Each row comes from the steps of one path. Every step used is in the known rows, and no mark comes twice. Write the path behind each row, first mark first.
Known rows:
ratiraf > vabalub: [ 0.06  0.17  0.07 -0.25  0.04  0.14  0.25 -0.02  0.08 -0.13  0.02  0.11
 -0.04  0.01 -0.09 -0.17  0.08 -0.24 -0.14  0.24  0.20 -0.09 -0.17 -0.14
 -0.12]
volat > runi: [-0.03  0.19  0.11 -0.12  0.06  0.17  0.01 -0.10 -0.10 -0.04 -0.03  0.14
 -0.09 -0.08 -0.07 -0.08  0.07 -0.26 -0.16  0.07  0.14  0.07 -0.12 -0.18
 -0.08]
runi > gafulu > vabalub > vavip: [-0.01  0.28 -0.06 -0.35  0.09  0.32  0.03 -0.04  0.04 -0.14 -0.05  0.22
  0.08 -0.14 -0.13 -0.05  0.11 -0.24 -0.20  0.28  0.23  0.06  0.00 -0.19
  0.07]
babirag > mupu > vabalub: [ 0.05  0.20  0.01 -0.23  0.04  0.16  0.15 -0.04  0.19 -0.28 -0.03  0.11
  0.02 -0.04 -0.17 -0.23  0.06 -0.20 -0.06  0.23  0.25 -0.07 -0.30 -0.22
 -0.03]
boden > vabalub: [ 0.09  0.14  0.06 -0.13  0.07  0.09  0.13 -0.10  0.02 -0.03  0.01  0.07
 -0.01  0.01 -0.20 -0.17  0.10 -0.20 -0.10  0.18  0.14  0.05 -0.08 -0.23
 -0.11]
vabalub > gafulu: [ 0.01  0.08  0.05 -0.08  0.19  0.17  0.12 -0.14 -0.11 -0.15  0.11  0.02
  0.05 -0.04 -0.15 -0.16  0.15 -0.21 -0.14  0.11  0.21  0.11 -0.15 -0.18
  0.05]
volat > runi > gafulu: [-0.02  0.22  0.03 -0.13  0.16  0.27 -0.06 -0.12 -0.03 -0.01  0.07  0.16
 -0.10 -0.04 -0.05  0.00  0.07 -0.32 -0.21  0.13  0.17  0.09 -0.10 -0.25
  0.04]
babirag > mupu: [ 0.03  0.20  0.04 -0.13  0.09  0.10  0.08 -0.08 -0.06 -0.27  0.02  0.14
 -0.03 -0.04 -0.17 -0.18  0.07 -0.16 -0.05  0.05  0.22 -0.12 -0.20 -0.21
 -0.01]
ratiraf > vabalub > gafulu > runi > volat: [-0.02  0.17  0.02 -0.41  0.03  0.39  0.13 -0.05  0.09 -0.07  0.06  0.21
 -0.06 -0.15  0.02 -0.16  0.13 -0.24 -0.21  0.41  0.27  0.09 -0.34 -0.06
  0.10]
volat > fefas > mupu > babirag: [ 0.14  0.20 -0.31  0.01  0.09  0.03  0.31 -0.12 -0.08  0.05 -0.16  0.00
 -0.15  0.08 -0.17 -0.46 -0.09 -0.26 -0.05 -0.04  0.04 -0.13 -0.47 -0.26
  0.04]
runi > gafulu > vabalub: [ 0.04  0.24 -0.06 -0.26  0.11  0.22  0.05 -0.14  0.08 -0.14  0.01  0.11
 -0.03  0.01 -0.08 -0.02  0.05 -0.23 -0.22  0.27  0.23  0.01 -0.06 -0.23
  0.02]
runi > volat > fefas > mupu > vabalub: [ 0.19  0.19 -0.19 -0.11 -0.02  0.22  0.31 -0.14  0.17 -0.02 -0.16 -0.03
 -0.09 -0.08 -0.21 -0.48 -0.02 -0.37 -0.06  0.38  0.14 -0.03 -0.51 -0.26
  0.01]
gafulu > vabalub > mupu: [ 0.06  0.20 -0.15 -0.21  0.03  0.17  0.09 -0.08  0.02 -0.06 -0.21  0.04
 -0.09 -0.11 -0.13 -0.17 -0.02 -0.15 -0.08  0.16  0.21 -0.12 -0.11 -0.23
 -0.01]
boden > vabalub > gafulu > runi: [-0.08  0.08  0.02 -0.29  0.12  0.28  0.07 -0.12  0.02  0.04  0.07  0.12
 -0.02 -0.09 -0.10 -0.10  0.19 -0.14 -0.19  0.24  0.18  0.22 -0.22 -0.17
  0.07]
ratiraf > vabalub > boden: [ 0.13  0.22  0.04 -0.24  0.01  0.23  0.30  0.00  0.13 -0.13  0.08  0.08
  0.00 -0.03 -0.13 -0.19  0.12 -0.30 -0.09  0.14  0.22 -0.04 -0.23 -0.15
 -0.16]
babirag > mupu > vabalub > ratiraf: [ 0.19  0.18 -0.09 -0.20  0.04  0.22  0.15  0.06  0.20 -0.28 -0.18  0.09
  0.06 -0.09 -0.38 -0.31  0.04 -0.25 -0.03  0.21  0.21 -0.17 -0.22 -0.19
  0.02]
pinu > mupu: [ 0.00  0.17 -0.02  0.03  0.07  0.07  0.14 -0.20 -0.05 -0.06  0.04  0.08
 -0.08 -0.06 -0.17 -0.21  0.03 -0.25 -0.07  0.17  0.21 -0.12 -0.17 -0.09
 -0.05]
runi > volat > fefas: [ 0.16  0.14 -0.04 -0.05 -0.05  0.09  0.27 -0.19 -0.08 -0.11 -0.02  0.03
 -0.04  0.01 -0.17 -0.35  0.08 -0.29 -0.12  0.25  0.14  0.04 -0.30 -0.21
 -0.08]
runi > gafulu > vabalub > ratiraf: [ 0.17  0.21 -0.16 -0.22  0.11  0.29  0.05 -0.04  0.09 -0.13 -0.12  0.08
  0.02 -0.03 -0.30 -0.10  0.02 -0.28 -0.21  0.26  0.19 -0.09  0.03 -0.21
  0.07]
volat > fefas > mupu: [ 0.09  0.12 -0.13  0.01  0.09  0.09  0.28 -0.16 -0.10  0.02 -0.11 -0.06
 -0.12 -0.03 -0.22 -0.39  0.05 -0.27 -0.09  0.10  0.09 -0.07 -0.38 -0.30
 -0.02]
fefas > mupu: [ 0.03  0.19 -0.07 -0.03  0.14  0.13  0.11 -0.10 -0.08 -0.02 -0.04  0.02
 -0.12 -0.09 -0.21 -0.25 -0.01 -0.23 -0.07  0.06  0.10 -0.10 -0.22 -0.22
  0.02]
vabalub > boden: [ 0.10  0.22  0.03 -0.08  0.04  0.16  0.17 -0.10 -0.04 -0.13  0.12  0.03
 -0.01 -0.05 -0.18 -0.15  0.11 -0.25 -0.07  0.00  0.16  0.08 -0.18 -0.19
 -0.12]
gafulu > vabalub: [ 0.02  0.20  0.01 -0.24  0.03  0.14  0.10 -0.11  0.02 -0.16 -0.08  0.08
 -0.01 -0.02 -0.10 -0.10  0.05 -0.18 -0.16  0.23  0.21 -0.02 -0.08 -0.14
 -0.09]
ratiraf > vabalub > gafulu > runi > volat > fefas: [ 0.03  0.10 -0.05 -0.36 -0.02  0.34  0.32 -0.09  0.07 -0.04  0.01  0.14
 -0.05 -0.08  0.00 -0.29  0.19 -0.28 -0.24  0.43  0.27  0.11 -0.51 -0.13
  0.05]
vabalub > vavip: [ 0.00  0.18  0.07 -0.18  0.07  0.16  0.13 -0.01 -0.12 -0.15 -0.01  0.16
  0.08 -0.15 -0.19 -0.17  0.13 -0.22 -0.11  0.11  0.15  0.07 -0.05 -0.14
 -0.04]

Write each row's path:
[ 0.12  0.28 -0.32 -0.23  0.03  0.10  0.07 -0.05  0.04 -0.02 -0.25  0.11
 -0.12  0.00 -0.09 -0.26 -0.15 -0.14 -0.03  0.03  0.15 -0.17 -0.21 -0.20
  0.06]	gafulu > vabalub > mupu > babirag
[ 0.06  0.33 -0.07 -0.29  0.07  0.42 -0.04 -0.13  0.12 -0.04  0.00  0.14
 -0.04 -0.10 -0.02  0.04  0.07 -0.32 -0.20  0.14  0.24  0.13 -0.12 -0.23
  0.00]	volat > runi > gafulu > vabalub > boden
[ 0.04  0.11 -0.19 -0.20  0.07  0.35  0.17 -0.19  0.02  0.16 -0.11  0.05
 -0.12 -0.16 -0.16 -0.40  0.10 -0.26 -0.15  0.34  0.14  0.11 -0.52 -0.26
  0.18]	boden > vabalub > gafulu > runi > volat > fefas > mupu
[ 0.14  0.22 -0.25 -0.06  0.08  0.02  0.09 -0.05 -0.07  0.01 -0.13  0.08
 -0.15  0.01 -0.17 -0.30 -0.12 -0.15  0.00 -0.09  0.09 -0.13 -0.25 -0.23
  0.06]	vabalub > mupu > babirag
[ 0.13  0.31 -0.39 -0.24  0.12  0.19  0.00 -0.08  0.11  0.01 -0.17  0.12
 -0.13  0.03 -0.09 -0.17 -0.16 -0.20 -0.10  0.07  0.18 -0.14 -0.18 -0.26
  0.18]	runi > gafulu > vabalub > mupu > babirag
[ 0.03  0.08 -0.10 -0.31 -0.03  0.35  0.26 -0.15  0.14 -0.06 -0.01  0.08
  0.00 -0.10 -0.06 -0.31  0.17 -0.30 -0.22  0.47  0.24  0.25 -0.55 -0.17
  0.05]	mupu > vabalub > gafulu > runi > volat > fefas
[ 0.05  0.08  0.05 -0.12  0.17  0.19  0.11 -0.15  0.01 -0.04  0.07  0.01
  0.08 -0.02 -0.21 -0.18  0.17 -0.20 -0.14  0.18  0.19  0.13 -0.11 -0.23
  0.03]	boden > vabalub > gafulu
[-0.09  0.14 -0.02 -0.40  0.10  0.35  0.08 -0.05  0.18 -0.21  0.03  0.19
  0.01 -0.15 -0.05 -0.15  0.16 -0.15 -0.14  0.28  0.30  0.10 -0.44 -0.16
  0.13]	babirag > mupu > vabalub > gafulu > runi
[ 0.03  0.13 -0.18 -0.32  0.04  0.41  0.31 -0.09  0.06  0.08 -0.10  0.09
 -0.15 -0.16 -0.05 -0.39  0.11 -0.30 -0.20  0.41  0.21 -0.01 -0.62 -0.18
  0.16]	ratiraf > vabalub > gafulu > runi > volat > fefas > mupu
[ 0.06  0.19 -0.21 -0.28 -0.08  0.31  0.25 -0.11  0.18  0.04 -0.15  0.08
 -0.18 -0.13 -0.11 -0.39 -0.01 -0.31 -0.13  0.43  0.14  0.05 -0.61 -0.22
  0.04]	gafulu > runi > volat > fefas > mupu > vabalub
[-0.08  0.09  0.00 -0.36  0.10  0.33  0.13 -0.07  0.15 -0.07  0.07  0.10
  0.00 -0.11 -0.03 -0.12  0.16 -0.21 -0.20  0.31  0.23  0.24 -0.36 -0.11
  0.05]	mupu > vabalub > gafulu > runi
[ 0.01  0.12 -0.19 -0.16  0.07  0.35  0.18 -0.19 -0.09  0.06 -0.07  0.05
 -0.15 -0.18 -0.11 -0.37  0.10 -0.26 -0.16  0.26  0.16  0.10 -0.55 -0.20
  0.20]	vabalub > gafulu > runi > volat > fefas > mupu
[-0.04  0.20 -0.05 -0.41  0.02  0.41  0.01 -0.07  0.19 -0.22  0.01  0.21
 -0.01 -0.20 -0.06 -0.20  0.11 -0.21 -0.11  0.40  0.32  0.10 -0.47 -0.14
  0.19]	babirag > mupu > vabalub > gafulu > runi > volat
[ 0.16  0.22 -0.24 -0.21  0.05  0.09  0.23  0.05  0.08  0.01 -0.15  0.13
 -0.14  0.03 -0.09 -0.33 -0.10 -0.20 -0.05  0.06  0.15 -0.24 -0.30 -0.20
  0.02]	ratiraf > vabalub > mupu > babirag
[-0.02  0.16 -0.03 -0.37  0.01  0.39  0.07 -0.11  0.16 -0.10  0.06  0.15
 -0.01 -0.17 -0.05 -0.16  0.11 -0.26 -0.18  0.43  0.25  0.22 -0.40 -0.08
  0.11]	mupu > vabalub > gafulu > runi > volat
[ 0.04  0.11  0.06 -0.23  0.16  0.24  0.25 -0.04  0.05 -0.11  0.06  0.06
  0.04 -0.03 -0.09 -0.19  0.17 -0.24 -0.18  0.25  0.27  0.01 -0.19 -0.14
  0.02]	ratiraf > vabalub > gafulu
[ 0.07  0.34 -0.34 -0.27  0.11  0.28 -0.12 -0.05  0.09  0.09 -0.24  0.21
 -0.19 -0.05  0.02 -0.11 -0.16 -0.24 -0.13  0.06  0.19 -0.10 -0.19 -0.29
  0.19]	volat > runi > gafulu > vabalub > mupu > babirag
[ 0.10  0.15 -0.08 -0.21  0.05  0.16  0.24  0.04  0.07 -0.01 -0.10  0.07
 -0.12 -0.08 -0.13 -0.25  0.03 -0.21 -0.07  0.18  0.21 -0.19 -0.20 -0.22
 -0.04]	ratiraf > vabalub > mupu
[ 0.05  0.21 -0.36 -0.16  0.06  0.28  0.18 -0.16 -0.07  0.09 -0.12  0.11
 -0.16 -0.07 -0.06 -0.44 -0.05 -0.26 -0.12  0.13  0.10  0.05 -0.64 -0.17
  0.26]	vabalub > gafulu > runi > volat > fefas > mupu > babirag
[ 0.17  0.20 -0.25 -0.10  0.06  0.04  0.09 -0.04  0.06  0.10 -0.16  0.09
 -0.13  0.02 -0.21 -0.33 -0.09 -0.15  0.01 -0.01  0.07 -0.11 -0.20 -0.28
  0.04]	boden > vabalub > mupu > babirag
[-0.06  0.14  0.00 -0.26  0.05  0.34  0.00 -0.16 -0.08 -0.08  0.11  0.17
 -0.05 -0.16 -0.05 -0.11  0.12 -0.21 -0.19  0.26  0.21  0.19 -0.29 -0.09
  0.13]	vabalub > gafulu > runi > volat
[ 0.11  0.25 -0.04 -0.25 -0.03  0.24  0.14 -0.10  0.08 -0.15 -0.03  0.06
  0.02 -0.08 -0.12 -0.11  0.10 -0.23 -0.10  0.11  0.21  0.04 -0.14 -0.17
 -0.13]	gafulu > vabalub > boden
